Each row was made from one small tree. Brackets hold a mark, then the marks that hang from it, in alphabetical order. Every link used is in the known rows. Write each row's tree.
In the rows, zero is written as 128.
Known rows
{lasa {nipil gizo}}: [139  97 159 133 143 139 117 132 164 127 170  75 140 164 123 133  96 133
 119 137  96  97 128 115 135 159 120 119  78 128 141 151 129  74 154 142
 117 140  89 129 124 152 112 180 123 136 106 115 110 149 108 121 116 130
 140 168 135  78 174 118 152 108]
{telaz {bufuv lasa} {nipil gizo pomed}}: [178 105 154  98 178  58  80 153 103 120 181  96 131 136 119 152 112 116
  70 128 123 109 165 124 122 102 139 122 114 117 122 111 129 130 117 146
 137 122 111 118 155  96 131 121 122 126 157 138 100 166 106  79 177 119
 138 120 113 105 192 141 109 107]
{telaz {bufuv lasa pomed}}: [153 135 162 108 141  91 138 129  88 139 213 105 153 177 140 129 127 121
 120  73 149 109 154  85 136 125 155 101 144 169 153 135 118 145 136 154
 161  77 128 109 134 133 150 181 137 111 187 115  29 134 146 132 177 134
 173 104 135  93 161 147 146 125]
{nipil gizo lasa}: [179  99 161 140 151 111 132 122 128 108 198  97 133 157 121 146 126 115
  81 106 100  87 143 123 131 140 144  71  91 153 140 142 109  97 128 120
 106 152 109 121 157 135 130 150 119 137 140 104  96 164 128 131 128 140
 135 175 129 105 160 139 116  99]
{lazaz lasa {nipil gizo} {telaz {bufuv pomed}}}: [138 134 121 131 149 122 123  73 107 150 127  52 159 144  85 139 106 153
 145 143  42 141 153 107 141 120 123  82 154  99 108 152 111  91 108 136
 164 142 119  99 118 118  76 145 169 150 137  96  98  75 124 156 136 120
 159 129 154  88 173 136 120  59]
{lazaz bufuv {nipil lasa}}: [179 119 135 120 133 139 142  77  94 132 120  67 162 163 115 113 118 120
 130 135  87 113 114  85 114 151 138  94  99 128 158 150 104  99 128 135
 132 129  96 145 150 147 108 163 117 140 150  86  97 101 162 125 168 131
 155 153 154  85 139 135 115  66]
{nipil gizo pomed}: [155 105 169 131 152  94  95 133 145  85 191 110 123 170 139 155 122  96
  94 118  94  93 157 107 132 122 119 112 100 141 152 152 112  96 111 140
 106 146  99 144 147 130 123 154 128 125 122 137 134 139  87 118 132 119
 116 177 135  88 152 123 148 104]
{gizo {bufuv {lasa nipil} pomed}}: [152 149 166 110 114 139 149 170 113 147 175 113 142 153 123 106  86 139
 150 126 146 136 145  88 123 115 142 128 132 164 157 150 121 122 113 164
 156  63 126 112 132 162 128 207 119 136 217 114  27  87 157 134 154 129
 169 104 135 117 113 112 167 124]
{telaz bufuv {nipil gizo}}: [193  88 152 118 171  97  65 105 119 136 174  74 142 152 132 144 102 114
  87 121  97  88 137 122 142 141 115 107 104 108 109 151 135 111 170 127
 125 128  89 131 125 109 121 120 102 139 101 105 102 180  93 103 167 116
 124 129 135  60 252 157  94 102]
{nipil bufuv gizo lasa pomed}: [184 103 167 127 179 106 131 162 138  87 180 127 148 116 114 159 143  95
  86 121  94 103 151 126 121  95 173 101  96 146 129 133  88 124  89 125
  81 179 106 152 180 150 153 146 132 179 139 124 127 136  83 110 128 101
 111 184 124 125 133 141  94  93]
{lazaz bufuv {lasa nipil}}: [109 134 113 132 148 167 126 139 147 133 127  46 168 159 114 117  82 135
 165 125  99 127 112  78 136 178 109 112  90 118 155 138  92  68 156 128
 131 109 110 115 133 139  68 181 136 161 131 108 104  73 163 146 142 134
 167 173 150  74 138 132 164  79]
{lasa bufuv}: [123 121 148 128 154 132  93 133 136 108 168  89 139 207 159 130 110 102
 133 102 135  88 106 110 136 169 106 111  98 144 163 166 107  97 159 146
  97 111  96 136 134 156 116 166 139 131 119 110  98 136 123 148 156 138
 128 150 148  47 144 148 163 116]
{gizo {bufuv {lasa nipil telaz} pomed}}: [109 147 166 102 114 165 138 180 120 127 152 122 139 169 135 116  71 145
 173 151 132 142 159 113 127 128 124 134 134 171 141 128 126  84 108 166
 150  77 137  98 139 175 112 217 116 108 206 117  42  73 170 141 122 123
 153 112 138 116  80 110 188 132]
{telaz bufuv {nipil gizo lasa pomed}}: [213  90 161 120 192  58  92 154 108 111 178  95 147 113 106 149 135 106
  67 129 102 114 151 138 127 102 152 100 106 124 115 113 131 138 118 130
 113 145 112 138 174  93 141 108 123 154 144 135 114 173  99  67 159 109
 140 126 117 101 213 149  71  94]
{bufuv lasa}: [136 126 155 119 132 111 127 126 116 124 206  95 137 192 162 142 112 123
 101  88 152  88 142  91 118 150 124 106  89 164 178 135 109 101 151 139
 142 111 116 115 143 136 124 180 117 100 164  98  65 156 156 129 162 157
 149 168 128  88 127 127 168 113]
{lazaz {lasa telaz} {nipil bufuv pomed}}: [ 96 151 142 121 151 173 109 153 160  92 108  75 174 142 132 133 101 111
 171 167  72 138 142 132 108 137 109 146  89 125 159 127  86  66 119 126
 116 172 118 134 146 158  76 163 155 152 125 107 147  65 109 115 120 108
 122 194 132  77  94 109 159  69]
{telaz {nipil {lasa bufuv}}}: [169 119 146 131 162  96 101 163 117 113 146  87 156 161 140 122 109 101
  97 116 147 103 107 149 105 153 121 101  76 133 147 132 113 109 144 135
  88 123  98 135 166 124 129 132 125 146 146 104  86 173 141 119 164 144
 143 147 135  62 157 147 120 112]
{bufuv {lasa {nipil gizo} telaz} pomed}: [ 98 135 152 117 115 136 160 166 141 104 165 119 135 173 120 133  72 156
 144 151 121 127 174 132 126 139 132 130 106 155 129 124 129  65  99 167
 128 127 127  94 148 154 120 197 138 104 168 132  78 110 148 149  86 132
 158 135 136 131  86  96 182 135]
{lazaz lasa {nipil bufuv pomed}}: [129 155 143 124 151 151 124 142 162 112 122  70 179 126 120 119 121 102
 151 144  79 135 121 106 101 126 123 136  94 118 171 141  80 101 127 122
 123 154 105 142 138 145  97 159 163 181 133 105 129  87  97 104 152 113
 129 193 132  82 127 116 137  71]
{lazaz {bufuv pomed} {nipil gizo lasa} telaz}: [180 123 117 126 122 103 158  50  82 123  94  95 150 156  83 148 111 145
 126 156  48 127 154  94 115 103 148  73 139 110 107 164 104  98  52 149
 132 153 105 133 164 146 104 148 135 146 169  98 111  73 149 163 132 103
 152 130 176 127 108 120 100  60]
{bufuv {lasa {telaz nipil}} pomed}: [133 151 150 107 106  97 120 149 112 104 167 123 151 194 164 142  87 119
 122 129 161 114 160 131  98 130 101 122  98 157 157 121 131  87 115 155
 127 110 127 111 159 126 125 167 110  84 184 115  66 141 164 134 135 138
 147 137 138 100 116 104 171 144]
{telaz {nipil lasa}}: [193 112 157 132 143  86 112 137 122 121 172  82 156 153 152 130 120 105
  83 107 134  98 117 133 102 140 119  90  68 138 168 124 124 108 155 119
 116 132 100 136 160 120 132 138 106 127 152  95  86 189 146  97 160 139
 145 167 122  76 182 133 113 100]
{bufuv {lasa nipil}}: [118 130 155 113 130 128 145 162 142 138 178  80 145 173 146 116  99 142
 124 120 144 109 125 100 114 158 128 126  76 150 173 123 120  92 155 155
 147 109 108 110 129 155 121 207 134 102 165 105  69 150 163 112 152 148
 164 152 121  92 120 111 175 111]

Which tree is each row?
[126 128 149 133 144 123 141 155 120  72 161 137 138 174 111 144 100 121
 134 130 117 113 161 156 142 139 146  92 125 163 108 137 106  80  81 151
  71 142 123 111 172 150 131 153 143 142 146 130  92 105 134 176  85 131
 142 132 152 114  93 135 149 134] -> {nipil gizo {lasa {bufuv pomed} telaz}}
[174 115 144 113 161 108 110 135 127 124 160  97 141 144 135 156  89 117
  83 124 125  93 146 126 104 116 136 118  82 122 117 141 102 108 142 124
 104 151  91 123 157 130 131 136  93 158 150 101  97 181 109 128 157 130
 113 164 129 111 162 129 102 116] -> {telaz {nipil {bufuv lasa} gizo}}
[147 139 167 122 126 152 151 155 170 132 151 113 180 158 138 115 108 107
 155 119 129 121 117 105 120 125 140 137 105 146 155 164 111 118 141 153
 115 112  97 152 133 178 152 202 141 163 139 120  80 115 103 137 132 102
 150 145 150  91 148 126 133 126] -> {lasa {nipil {bufuv pomed}}}
[123 132 153 113 135 136 153 141 127  90 174 144 142 173 135 160  89 121
 134 128 115 104 180 128 125 115 152 117 121 161 108 140  95  92  92 141
 103 149 120 106 162 159 137 177 118 137 162 114  81 107 114 176 101 115
 119 152 151 134  91 121 145 134] -> {nipil {bufuv {lasa telaz} pomed} gizo}
[188 114 161 106 158  84  72 162 102 112 168 111 112 128 122 153  94 113
  86 147 116 115 171 112 110  85 126 128 112 129 124 138 122 113  91 143
 126 112 111 120 165 110 109 123  89 138 188 129  97 126 116  97 170 121
 113 135 115 118 144 120 126 111] -> {telaz {nipil {gizo {bufuv lasa}} pomed}}
[148 116 150 117 162 129 133 131 124 115 188 110 136 152 130 160 103 121
 100 106 113  81 151 108 124 123 154 112  95 143 126 145  88 108 135 130
 110 153  97 117 152 151 133 158 107 157 152  99  91 153 110 151 148 129
 115 170 135 114 133 137 122 107] -> {nipil {bufuv lasa} gizo}
[111 126 147 118 160 109  49 178 146  75 122 111 145 201 170 142  88  95
 132 158 133 112 131 157 111 149  76 146  85 129 148 129 122  77 122 157
  84 136 105 144 163 137 101 140 135 111 121 138 152 126 118 108 134 108
 108 152 140  47 124 127 172 123] -> {lasa bufuv {telaz {nipil pomed}}}
[ 43 141 124 133 161 192 105 195 167 101 122  63 160 178 129 114  65 144
 187 158 117 132 116 152 142 197  85 131  85 135 147 114 104  37 155 148
 100 129 123  92 134 159  66 184 165 138 115 118 115  79 157 150  95 142
 148 169 139  56  94 125 204 106] -> {lazaz {lasa bufuv nipil telaz}}
[164  97 176 124 167 136  90 169 109  78 172 132 113 136 117 162 113 116
 113 157  77 118 185 137 141 102 136  98 127 162 126 126 113  83  75 134
 101 159 138 119 175 148 106 150 104 135 165 128 120  87 119 119 111 102
 108 163 125 114 113 130 131  92] -> {nipil {gizo bufuv} {lasa telaz} pomed}
[108 135 134 132 141 138  75 147 147 102 143  70 163 175 162 142  81 118
 134 129 119 113 139 140 118 171  61 108  74 126 163 118 119  43 162 114
 115 138 119 104 144 114  67 147 118 112 123  95 116 133 153 129 123 144
 130 194 131  54 154 116 171  99] -> {lazaz {lasa {telaz nipil}}}
[180 121 159 119 147 151 152 114 130 136 131  77 177 136 132 116 132 111
 128 134  94 111 110 116 106 132 157 107  80 137 160 148  95 113 145 122
 114 163  93 153 145 169 141 164 128 166 144  76  86 136 125 119 157 120
 136 172 134  82 143 133  98  79] -> {lazaz {nipil bufuv lasa}}
[104 148 159 114 108 120 147 139 112 100 190 133 142 211 164 140 103 120
 141 106 152 113 171 114 118 135 125 110 113 179 167 122 115  84 111 159
 136 111 136 103 154 150 125 198 128  79 187 114  62 115 169 153 121 139
 150 146 141 102  86 116 191 135] -> {bufuv {lasa telaz} pomed}
[203  98 175 128 170 104  99 158 109  94 193 119 116 117 108 149 125 104
  94 131  85 113 169 113 137  91 157  91 128 155 135 141 108 114  81 127
 107 136 116 140 170 136 125 141 113 157 174 130 105 111 108 111 145 107
 123 156 121 121 136 140 112  91] -> {nipil {gizo bufuv} lasa pomed}
[161 126 146 142 145  97 153 143 118  88 181 121 137 160 103 134 118 106
 115 106 126 107 144 130 133 129 162  84 123 154 123 154  98 113  90 147
  78 121 112 126 168 137 150 145 149 168 161 131  76 126 122 175 123 131
 151 130 155 119 120 145 128 126] -> {nipil gizo {lasa {bufuv pomed}}}
[109 106 177 100 168 145  82 184 151 112 152  96 157 168 143 123 112 131
 151 158 105 130 142 131 146 144 109 148 103 142 146 110 134  88 142 165
 137 133 122 128 133 166 113 193 150 101 108 135 122 107 117  70 123  95
 140 137 123  55 158 132 161 100] -> {lasa {nipil pomed} {telaz bufuv}}
[173 118 150 101 162  86  93 129  95 149 184  74 150 167 149 131 106 117
  88 104 152 107 133 112 117 140 123 114  99 130 150 117 125 132 174 145
 156  98 109 112 135 109 126 145 108 116 161  96  56 182 147  90 200 143
 156 119 121  69 205 153 122 109] -> {telaz {bufuv lasa} nipil}
[224  97 166 124 168  85  83 165 109 104 161 109 127 105 110 148 109 101
  77 151  93 117 165 130 114  85 142 100 114 132 124 133 122 114  86 121
  99 138 111 141 177 113 122 113  93 164 175 129 110 136 104  86 156 107
 119 146 121 117 169 130  91  94] -> {telaz {nipil {gizo bufuv} lasa pomed}}
[190 118 165 132 147 115 171 133 129 100 184 135 160 129 112 148 129  96
 105 102 106  99 151 121 129  99 181  86 119 158 116 159  92 132  97 126
  86 149 104 137 172 151 168 153 124 189 160 110  72 138  99 158 116 111
 135 159 146 135 141 141  90 113] -> {nipil {bufuv pomed} gizo lasa}
[ 83 113 149 120 162 149  85 197 174  73 122 106 135 177 123 138  80 128
 148 189  97 123 144 159 137 158 109 156  93 124 118 130 122  57 105 173
  78 160 107 122 153 164 100 169 154 132 100 157 157  90 100 122  84 102
 118 152 142  81  94 115 180 116] -> {lasa bufuv {nipil gizo pomed} telaz}
[208 116 170 133 139 118 138 128  99 113 192 129 128 132 101 139 118 110
 111 111 100 110 167 107 141  94 163  71 146 168 125 167 112 123  84 125
 111 110 123 126 160 134 141 152 108 169 188 110  49 102 122 157 135 117
 142 128 145 130 148 141 111 115] -> {nipil {gizo {bufuv pomed}} lasa}
[150 109 159 116 167 121  67 157 159  79 128 127 146 153 149 169  96  98
 107 172  90 106 159 154 109 109 111 142  86 120 110 137 115  80 111 132
  75 186  92 148 169 142 117 132 103 145 103 127 163 137  70 105 112  80
  79 184 136  86 151 121 113 109] -> {lasa {telaz {nipil bufuv gizo pomed}}}
[115 160 114 142 135 137 144 121 144 109 127  61 154 153  82 115  87 120
 165 141  88 132 128 124 128 156 125 110 123 116 126 165  98  79 105 143
 110 112 109 116 123 122  91 142 176 187 137 117  97  79 120 182 121 145
 152 141 160 101 122 122 164 111] -> {lazaz {lasa {bufuv pomed}} {nipil gizo}}
[145 140 149 104 135 148 144 112 124 145 142  82 163 155 139 120 107 119
 130 128 113 110 120  98 100 137 144 130  87 132 160 149  96 112 151 137
 135 138  94 133 135 166 130 181 123 141 156  81  79 133 133 121 178 135
 136 161 133  93 121 119 132  91] -> {lazaz {nipil {bufuv lasa}}}
[103 131 131 132 164 173 121 158 165 138 111  65 178 148 130 141  92 151
 152 138  83 129 113 112 123 137 106 109  90 114 144 129  84  67 152 125
 134 170 107 106 137 170  72 181 156 160 131  87 122  97 132 139 122 108
 133 193 138  65 125 120 141  52] -> {lazaz {lasa {nipil bufuv}} telaz}
[127  97 165 121 147 194  78 148 145 119 140  95 124 158 125 140  62 144
 154 178  72 121 153 128 153 147 102 132 108 140 115 149 133  50 133 145
 113 135 108 114 124 172  87 183  97 129 121 108 111  89 117 133 103 109
 113 153 142  80 145 122 159 106] -> {lasa {nipil {gizo bufuv}} telaz}
[173 116 156 117 125 137  73 122 116 106 148 123 129 163 138 150  68 113
 133 157  97 114 172 134 135 107 100 113 137 140 103 167 140  80 104 136
 102 108 112 127 147 132  99 145  75 131 148 114  89 105 115 152 123  99
 109 130 155  95 166 123 139 134] -> {lasa {telaz {nipil {gizo {bufuv pomed}}}}}
